Each row was made from one path, in order. Every step used is in the known rows, and no mark comes twice. Write each row's path.
Known rows
T > X: [  0   1  -6 -16 -20   2   5 -35   0   5  13 -14   4  -5  -4   1  -9  -6
   1  -3  10   7  -5  -7 -10]
M > X > N: [  9   0  13 -21 -23  -8  17 -21 -14  11  13 -20  -3   2  -7 -11  -5  -4
  -5  -9  19 -15   7  -3  -5]
T > F > Q > X > G: [  4  13  -1 -13  22 -13   6 -21  -5  17   5  -3   4 -14 -16  -7  -3  -4
   1   2  -4  -5  -4  -4   6]
Q > X > T > F > M: [  2   8  22 -20 -23  -3  10 -17  -7  13  12 -19   1  -5  -7 -33   2 -10
  -2  -6   7  -3   7  -2   5]
N > F: [  2   0 -13 -15  14   3  11 -24  -7  11   7   0   5  -8 -12  12  -5  -9
 -11   2  -1  -4  -5 -10   3]
Q > X > T > F > N: [  2  10  17 -20 -15  -3   7 -14  -4  16  11 -20  -4  -6  -5 -37   5 -11
  -6  -6   9  -6   8   0  11]
G > X > N: [  5  -5  -3 -22 -25   6  22 -22  -7   0  16  -8 -11   4  -3  -8   2  -1
  -7  -8  -3 -13  -4 -11 -11]
M > F > N: [  5 -15 -32 -16 -24   9  13 -35  -7  14  15 -11 -25   0  -8  22 -10  -4
 -12  -4   1  -2  -1  -2   0]
F > G > X: [  9  -5   3 -19  -6   2  21 -22  -3   6  12  -9  -3  11  -2  15  -2   6
  -6  -5   9   2  -7 -24 -21]
X > N: [  6  -4 -10 -22 -31  -3  12 -22 -10   8  20 -16  -6  -1  -8  -6  -9  -6
 -10  -5   9 -10   2  -3  -6]
N > F > M > X: [  1  -6  -2 -18   7   3  16 -25 -16   8   8   0   5  -5 -14   7  -5  -9
  -3  -2   5  -1   1  -6   7]
X > G: [  6 -10 -16 -19   7  -7   9 -33   3  11  12 -10   0  -9  -4   1  -3   1
  -2   0  11  -8  -4 -10   4]
G > X > T: [  3  -5   1 -21 -16   9  18 -16  -2  -1  12  -9  -6   2  -2 -12   6  -1
  -9  -6  -3 -16  -4 -16 -14]
Q > X: [  5   7  18 -16 -15  -5  15 -32  -6  18  11 -28  -5  -1  -4 -16   1  -5
   0  -8   9  -3   3  -6   0]
G > X: [  4  -5  -3 -18  -6   6  20 -29  -3   3  11  -8  -9   4  -2   3   7   2
  -4  -6  -5 -12  -7 -16 -11]
F > T > X > N: [  1   5 -23 -21  -6   3   5 -21  -2  16  12 -18 -16  -5  -1 -16 -11  -5
  -2  -2  14  -2   3  -1  13]
M > F > G > X > N: [  9 -12 -12 -17 -46  11  25 -27  -7   5  14  -7 -15  11  -7  27 -16   2
 -13  -5  -1   5  -6 -15 -31]
N > F > Q > X: [  2  11  -1 -13  24  -2  15 -21 -10  14   3  -7   2 -13 -19   3  -9  -8
  -5   1  -6  -2  -6  -8   1]
M > F: [  7 -12 -21 -13 -34   8  16 -38  -7  11  12 -11 -14   2 -10  30 -15  -2
 -12  -3  -3  -2  -5  -9 -19]
M > X > N > F > Q: [  7   5  11 -19  -7  -7  19 -16 -16  11   9 -13   0  -3 -15  -9  -9  -6
  -6  -6  13 -13   4  -3  -3]
X > T > F > N: [  1   0 -11 -22  -3   0  -1  -6  -3  10  14  -4  -2  -9  -7 -20   2 -11
 -14   0   7 -13   3  -2  12]
N > F > Q > X > T: [  1  11   1 -14  19   0  13 -15  -9  12   4  -8   4 -14 -19  -5  -9  -9
  -7   0  -5  -3  -5  -8   0]
T > X > N > F: [ -1   4  -7 -20 -31   6   7 -25  -5   2  15  -7   4  -8  -7  -9 -14 -12
  -5  -2   8   8  -2   0  -7]
G > X > N > F > Q: [  3   0  -6 -21  -9   7  23 -17  -9   0  12  -1  -8  -1  -9  -5  -2  -3
  -8  -5  -9 -11  -7 -10 -10]
F > M: [  3 -16 -10 -19 -13   0  13 -35 -14   6  18 -12  -4   0 -11  11  -5  -2
   3  -6   5  -1   1  -7   2]
Q > X > N: [  6   8  18 -21 -34  -5  17 -26  -9  15  15 -29  -7   0  -5 -26  -3  -8
  -3  -9  10  -4   7  -1  -1]
G > X > T > F > Q: [  2   2  -1 -19  -2   5  15 -11  -3   1   9   0  -3  -3  -8 -13   5  -2
  -7  -3  -9 -15  -6 -13 -11]

Write each row's path
[  4   0  -2 -19   7   8  17 -11  -5   5   7   4   5   0  -8   7  -4  -5
 -14   1   3   1  -6 -19 -10] -> N > F > G > X > T
[  4   8  22 -19 -25  -2  12 -19  -4  13  12 -29  -2  -3  -4 -31   1  -8
  -5  -8  10  -6   6  -6  -3] -> Q > X > T
[  3  -7 -32 -15 -23  10  12 -33  -1  15   9 -11 -21  -3  -5  14 -18  -2
  -6   0   3   4  -3  -4  -3] -> M > F > T > X > G
[  9  -5   2 -22 -20   2  22 -17  -5   4  16 -10  -5  12  -2   7  -4   4
  -8  -6  10   1  -5 -20 -22] -> F > G > X > N
[  4  12  25 -19 -20  -5  10 -13  -4  15  10 -20   2  -3  -4 -30   1  -9
  -6  -5  11  -2   5  -7  -2] -> Q > X > T > F > G
[ -1   4 -24 -17  25   5   6 -20  -1  14   4   1  -3 -13  -6  -4  -8  -9
  -6   5   6   1  -3  -5  19] -> N > F > T > X > G
[  6   4  -2 -20  -4  -3  11 -14  -5   9  11   6   3   2  -7   3   0  -2
  -9   0   2  -1  -4 -12  -7] -> T > F > G > X > N
[  5  11   6 -12  12 -10  15 -27  -9  16   8 -26  -6  -8 -18  -3  -9   0
   4  -5  -2  -5  -5  -9  -7] -> F > Q > X
[  7   3  12 -21 -15  -5  18 -17 -15  10  10 -13   1  -1 -10 -10  -6  -8
  -8  -6  16 -13   7  -3  -1] -> M > X > N > F
[  2   5 -15 -12  30  -1  12 -21 -10  11   4  -1   3 -14 -20  15 -11  -6
  -8   3  -7  -4 -10 -11  -1] -> N > F > Q
[  1  -5   1 -19   1   4  14 -18 -15   6   9   0   6  -6 -14   0  -6 -11
  -6  -2   6  -3   2  -6   6] -> N > F > M > X > T
[  6   4   6 -21  -7  -5  17 -14 -14  14   8 -13  -5  -1  -9 -14  -6  -7
  -8  -6  18 -14   8  -1   6] -> M > X > N > F > T
[  2   2  -4 -20 -11  -2   1  -8  -2   9  12  -4   6  -9  -9 -14  -1  -9
 -13   0   4 -13   0  -7  -2] -> X > T > F
[ -1   6 -22 -17  21   7   7 -20  -4  15   4  -1  -4 -11  -7  -1  -8 -10
  -7   4   4   1  -2  -5  16] -> N > F > T > X
[  6   0  17 -20 -15  -6  13 -15  -9  10   9 -20   2   0  -7 -15  -1  -4
  -7  -8  19 -18   7  -8  -7] -> M > X > T
[  1  -3  -4 -21 -14   0   2  -9  -7   6  15  -2   6  -7 -10 -14  -2  -9
 -10  -1   4  -9   2  -5   1] -> X > T > F > M
[  6  12   6 -15  -1 -10  16 -22 -12  14  11 -26  -7  -8 -18 -11 -11  -1
   2  -6  -1  -6  -3  -5  -8] -> F > Q > X > N
[  3  -6 -11 -23 -22   3  14 -19 -16   4  18  -4  -2  -5 -13  -5 -12 -11
 -10  -3   4  -3   2   0   2] -> X > N > F > M
[  6   3  -1 -17   5  -3  11 -17  -3  10   8   7   5   2  -6   8   2  -1
  -7   1   2   0  -5 -15  -6] -> T > F > G > X
[  5   4  17 -19  -9  -7  10 -11  -8  12   8 -12   6  -3  -8 -17   1  -7
  -8  -5  16 -17   7  -6  -3] -> M > X > T > F
[  6   0  -8 -22 -19   1  14 -13 -11   7  15  -5   0  -1 -10   0 -13  -8
 -15  -2   9  -1  -1  -7  -7] -> X > N > F > G
[  2   9  -3 -13  28  -3  14 -21  -7  13   3  -6   4 -15 -18  -1  -9  -7
  -3   2  -4  -1  -7  -8   4] -> N > F > Q > X > G
[ -1   7  -8 -18 -23   4   8 -24  -6   2  13  -8   4 -10 -11  -7 -17 -11
  -3  -1   5   8  -5   0  -9] -> T > X > N > F > Q
[  4  12  11 -21 -18  -1  16 -19 -10  17  11 -22  -9  -4  -6 -30  -4 -11
  -5  -6   9  -3   8   1  10] -> Q > X > N > F > T
[  3  15   1 -13  19 -11   7 -21  -7  18   5  -5   3 -12 -18  -3  -3  -5
   0   1  -6  -5  -4  -4   3] -> T > F > Q > X
[  0  -8 -13 -17   8   5  13 -27 -14   7  10   2   4  -7 -14  13  -6  -9
  -5   0  -1   1  -2  -7   7] -> N > F > M
[  4  15   1 -14   9 -11   7 -17  -9  17   7  -5   1 -12 -18  -9  -5  -6
  -2   0  -5  -5  -3  -1   3] -> T > F > Q > X > N
[  4   0  -4 -17  12   7  18 -17  -6   7   6   4   4   1  -8  15  -4  -4
 -11   1   2   3  -7 -19  -8] -> N > F > G > X
[  6  -8 -32 -15 -18   9  14 -31  -6  18   9 -13 -25   1  -7  22 -15  -1
 -11  -1  -1  -4  -2  -6  -4] -> M > F > T
[  1  -4   1 -22 -14   8  15 -13  -5  -1  12   1  -3   0  -5 -15   7  -3
  -7  -4  -6 -13  -3 -12  -7] -> G > X > T > F > M
[  2  -6  -5 -23 -20  10  23 -20 -11  -2  14   0  -8   2  -6  -8   1  -4
  -7  -6  -6  -8  -3  -8  -6] -> G > X > N > F > M
[  5   0  -7 -16  12   2  13 -19  -6  11   7   1   7  -2 -10  18  -9  -6
 -12   2   7   5  -6 -16  -6] -> N > F > G
